What can hang from each mark
lumene: pomi vibup
pomi: lumene zikiv
kodozaf: pomi
fefi: kodozaf lumene
kive: pomi
vibup: kive lumene
zikiv: pomi
sobu: fefi

Each row was made from one small tree. Brackets hold a mark, then the marks that hang from it, in alphabetical order. Every link used is in the known rows. Write each row's tree.
Known rows
(pomi (lumene (vibup kive)) zikiv): | -.15 |  .27 | -.15 | -.16 | -.46 |  .05 | -.11 |  .28 |  .28 | -.05 | -.21 | -.15 |  .15 | -.03 | -.07 | -.02 |  .43 | -.10 |
(sobu (fefi (lumene pomi))): |  .21 |  .24 |  .01 |  .06 | -.07 |  .12 | -.03 | -.15 | -.10 |  .05 | -.29 | -.14 |  .10 |  .03 |  .01 | -.15 | -.27 |  .04 |
(kive (pomi (lumene vibup))): | -.07 |  .07 | -.06 | -.10 | -.31 |  .09 | -.13 | -.04 |  .18 |  .17 | -.25 | -.21 | -.04 | -.11 | -.05 | -.17 |  .00 | -.03 |
(vibup (kive (pomi zikiv)) lumene): | -.03 |  .36 | -.07 |  .00 | -.09 | -.06 | -.01 |  .34 |  .55 |  .25 | -.14 |  .04 | -.10 | -.01 | -.08 | -.13 |  .13 |  .19 |
(sobu (fefi kodozaf (lumene (pomi zikiv)))): |  .19 |  .29 | -.01 |  .11 | -.03 |  .12 | -.02 | -.15 | -.02 | -.07 | -.30 | -.14 |  .07 |  .22 | -.29 | -.15 | -.30 |  .00 |
(vibup kive lumene): |  .00 |  .31 | -.06 | -.01 | -.12 |  .00 | -.01 |  .23 |  .43 |  .25 | -.15 |  .09 | -.02 |  .01 |  .07 | -.06 |  .07 |  .13 |
(sobu (fefi kodozaf (lumene pomi))): |  .18 |  .25 |  .00 |  .12 | -.04 |  .14 | -.03 | -.23 | -.04 | -.02 | -.31 | -.14 |  .06 |  .19 | -.23 | -.16 | -.39 |  .01 |
(kive (pomi zikiv)): |  .09 |  .14 | -.01 | -.07 | -.02 |  .04 | -.07 |  .22 |  .10 |  .13 | -.20 | -.22 | -.05 | -.02 | -.26 | -.18 |  .10 |  .06 |
(vibup (kive pomi)): | -.03 |  .23 |  .02 |  .00 | -.11 |  .06 | -.10 |  .25 |  .30 |  .26 | -.20 | -.20 | -.02 | -.14 | -.10 | -.16 |  .02 |  .19 |
(fefi kodozaf (lumene (pomi zikiv) (vibup kive))): | -.21 |  .21 |  .00 |  .17 | -.16 |  .06 | -.05 |  .11 |  .14 | -.28 | -.31 | -.12 | -.07 |  .17 | -.37 | -.02 | -.20 |  .02 |
(zikiv pomi): |  .24 | -.05 | -.04 | -.20 | -.18 |  .17 | -.02 |  .03 |  .05 |  .14 | -.39 | -.05 |  .08 |  .06 |  .19 | -.02 |  .46 |  .03 |
(kive (pomi lumene zikiv)): |  .01 |  .15 | -.08 | -.11 | -.21 |  .05 | -.09 |  .18 |  .16 |  .19 | -.24 | -.16 | -.02 | -.03 | -.30 | -.20 |  .16 | -.02 |
(fefi (kodozaf pomi) (lumene vibup)): | -.08 |  .04 |  .03 |  .15 | -.12 |  .15 | -.02 | -.15 |  .17 | -.16 | -.33 | -.07 | -.03 |  .30 | -.28 | -.07 | -.38 | -.02 |
(vibup lumene): |  .14 |  .15 | -.07 | -.07 | -.07 |  .04 |  .01 |  .02 |  .16 |  .18 | -.17 |  .09 | -.02 |  .10 |  .06 | -.06 |  .00 | -.01 |
(pomi (lumene vibup) zikiv): | -.08 |  .20 | -.15 | -.19 | -.43 |  .07 | -.10 |  .18 |  .15 | -.09 | -.22 | -.15 |  .15 |  .01 | -.08 | -.02 |  .39 | -.17 |
(sobu (fefi kodozaf (lumene (pomi zikiv) vibup))): |  .11 |  .29 | -.02 |  .10 | -.10 |  .11 | -.04 | -.19 |  .02 | -.18 | -.29 | -.20 |  .07 |  .19 | -.15 | -.10 | -.28 | -.01 |
(lumene (pomi zikiv) (vibup kive)): | -.21 |  .26 | -.02 |  .03 | -.20 | -.03 | -.14 |  .20 |  .04 | -.12 | -.17 | -.35 |  .00 | -.22 |  .16 |  .03 |  .08 |  .07 |
(kodozaf (pomi (lumene (vibup kive)) zikiv)): | -.06 |  .16 | -.07 | -.03 | -.26 |  .05 | -.09 |  .07 |  .23 |  .15 | -.21 | -.16 |  .10 |  .00 | -.01 | -.09 |  .07 | -.02 |
(fefi kodozaf (lumene pomi)): | -.03 |  .08 |  .02 |  .17 | -.04 |  .12 | -.02 | -.04 | -.09 | -.08 | -.37 | -.04 | -.08 |  .23 | -.48 | -.11 | -.39 | -.02 |
(vibup kive): |  .00 |  .23 |  .00 | -.03 | -.13 |  .09 | -.08 |  .26 |  .20 |  .19 | -.20 | -.15 |  .08 | -.09 | -.04 | -.08 |  .09 |  .13 |
(fefi kodozaf lumene): |  .03 |  .08 |  .01 |  .09 | -.07 |  .17 |  .01 |  .01 |  .06 | -.11 | -.35 |  .02 | -.01 |  .33 | -.51 | -.10 | -.23 | -.04 |

Which tree is each row?
| -.14 |  .22 | -.01 | -.06 | -.25 |  .05 | -.12 |  .18 |  .31 | -.06 | -.16 | -.30 |  .02 | -.13 |  .13 | -.02 |  .15 |  .09 |	(lumene (vibup (kive (pomi zikiv))))
|  .08 | -.05 | -.11 | -.25 | -.45 |  .18 | -.07 | -.06 |  .16 |  .09 | -.42 | -.05 |  .11 |  .02 |  .28 |  .00 |  .53 | -.07 |	(zikiv (pomi (lumene vibup)))
|  .13 |  .28 | -.01 |  .05 | -.14 |  .09 | -.05 | -.11 | -.03 | -.11 | -.27 | -.20 |  .10 |  .02 |  .09 | -.09 | -.16 |  .03 |	(sobu (fefi (lumene (pomi zikiv) vibup)))
| -.03 |  .30 | -.05 |  .01 | -.10 | -.03 | -.02 |  .22 |  .52 |  .31 | -.16 |  .04 | -.12 | -.05 |  .00 | -.14 |  .00 |  .19 |	(vibup (kive pomi) lumene)
|  .24 |  .28 | -.06 |  .02 | -.07 |  .13 | -.05 | -.25 |  .11 |  .11 | -.24 | -.20 |  .15 |  .24 | -.22 | -.18 | -.24 | -.05 |	(sobu (fefi (kodozaf (pomi lumene zikiv))))
| -.15 |  .16 | -.11 | -.14 | -.49 |  .12 | -.14 |  .03 |  .23 |  .08 | -.25 | -.14 |  .12 | -.10 |  .09 | -.04 |  .17 | -.09 |	(pomi (lumene (vibup kive)))
|  .10 |  .11 | -.02 |  .05 |  .05 |  .10 | -.04 | -.04 |  .08 |  .07 | -.22 | -.17 |  .03 |  .30 | -.43 | -.12 | -.20 | -.04 |	(fefi (kodozaf (pomi zikiv)))
| -.06 |  .37 | -.07 |  .05 | -.08 | -.08 | -.02 |  .29 |  .30 |  .21 | -.15 |  .03 | -.07 | -.06 |  .01 | -.06 |  .05 |  .14 |	(vibup kive (lumene (pomi zikiv)))
| -.15 |  .18 |  .00 | -.05 | -.25 |  .07 | -.14 |  .10 |  .29 | -.01 | -.17 | -.30 |  .01 | -.16 |  .19 | -.03 |  .06 |  .10 |	(lumene (vibup (kive pomi)))
| -.07 |  .08 | -.04 | -.02 | -.28 |  .10 | -.11 | -.11 |  .20 |  .25 | -.24 | -.15 |  .08 | -.05 |  .10 | -.11 | -.12 | -.01 |	(kodozaf (pomi (lumene (vibup kive))))
| -.08 |  .28 | -.05 | -.05 | -.23 |  .04 | -.10 |  .34 |  .36 |  .23 | -.22 | -.15 |  .01 | -.12 | -.22 | -.16 |  .19 |  .12 |	(vibup (kive (pomi lumene zikiv)))
|  .15 |  .27 | -.01 |  .10 | -.09 |  .14 | -.02 | -.23 |  .16 | -.12 | -.27 | -.17 |  .11 |  .27 | -.15 | -.12 | -.29 |  .00 |	(sobu (fefi (kodozaf (pomi zikiv)) (lumene vibup)))
|  .03 |  .01 | -.11 | -.24 | -.47 |  .17 | -.07 |  .01 |  .25 |  .11 | -.41 | -.05 |  .11 | -.02 |  .28 |  .00 |  .56 | -.02 |	(zikiv (pomi (lumene (vibup kive))))
|  .08 |  .21 | -.08 | -.01 | -.02 | -.05 |  .00 |  .09 |  .04 |  .14 | -.17 |  .03 | -.08 |  .03 |  .00 | -.06 | -.03 |  .00 |	(vibup (lumene (pomi zikiv)))
|  .28 |  .28 | -.03 |  .04 |  .02 |  .13 | -.04 | -.23 |  .08 |  .08 | -.21 | -.23 |  .14 |  .24 | -.20 | -.17 | -.26 | -.01 |	(sobu (fefi (kodozaf (pomi zikiv))))
|  .24 |  .24 | -.05 |  .03 | -.08 |  .15 | -.06 | -.33 |  .09 |  .16 | -.25 | -.20 |  .14 |  .21 | -.17 | -.19 | -.32 | -.04 |	(sobu (fefi (kodozaf (pomi lumene))))
| -.12 |  .15 | -.02 | -.02 | -.16 | -.01 | -.13 |  .06 | -.14 | -.16 | -.18 | -.35 |  .00 | -.16 |  .15 |  .03 |  .02 | -.03 |	(lumene (pomi zikiv) vibup)
|  .14 |  .30 | -.05 |  .04 | -.15 |  .14 | -.08 | -.30 |  .22 |  .10 | -.23 | -.23 |  .15 |  .16 | -.07 | -.15 | -.29 | -.01 |	(sobu (fefi (kodozaf (pomi (lumene (vibup kive))))))
| -.08 |  .10 |  .01 |  .14 | -.12 |  .11 | -.01 | -.03 |  .20 | -.23 | -.30 | -.08 | -.02 |  .33 | -.35 | -.06 | -.25 | -.03 |	(fefi (kodozaf (pomi zikiv)) (lumene vibup))
| -.08 |  .23 | -.03 | -.03 | -.24 |  .07 | -.11 |  .22 |  .34 |  .30 | -.24 | -.15 |  .00 | -.15 | -.14 | -.17 |  .06 |  .13 |	(vibup (kive (pomi lumene)))
|  .18 |  .28 | -.07 |  .01 | -.12 |  .13 | -.07 | -.28 |  .15 |  .03 | -.23 | -.24 |  .15 |  .21 | -.13 | -.14 | -.22 | -.06 |	(sobu (fefi (kodozaf (pomi (lumene vibup) zikiv))))
| -.16 |  .19 |  .00 |  .11 | -.19 |  .11 | -.04 |  .13 |  .33 | -.25 | -.31 | -.09 | -.05 |  .24 | -.40 | -.06 | -.12 |  .04 |	(fefi kodozaf (lumene (vibup (kive (pomi zikiv)))))
| -.21 |  .18 |  .01 |  .04 | -.22 |  .01 | -.16 |  .03 |  .01 | -.02 | -.19 | -.35 | -.02 | -.26 |  .27 |  .01 | -.11 |  .07 |	(lumene pomi (vibup kive))
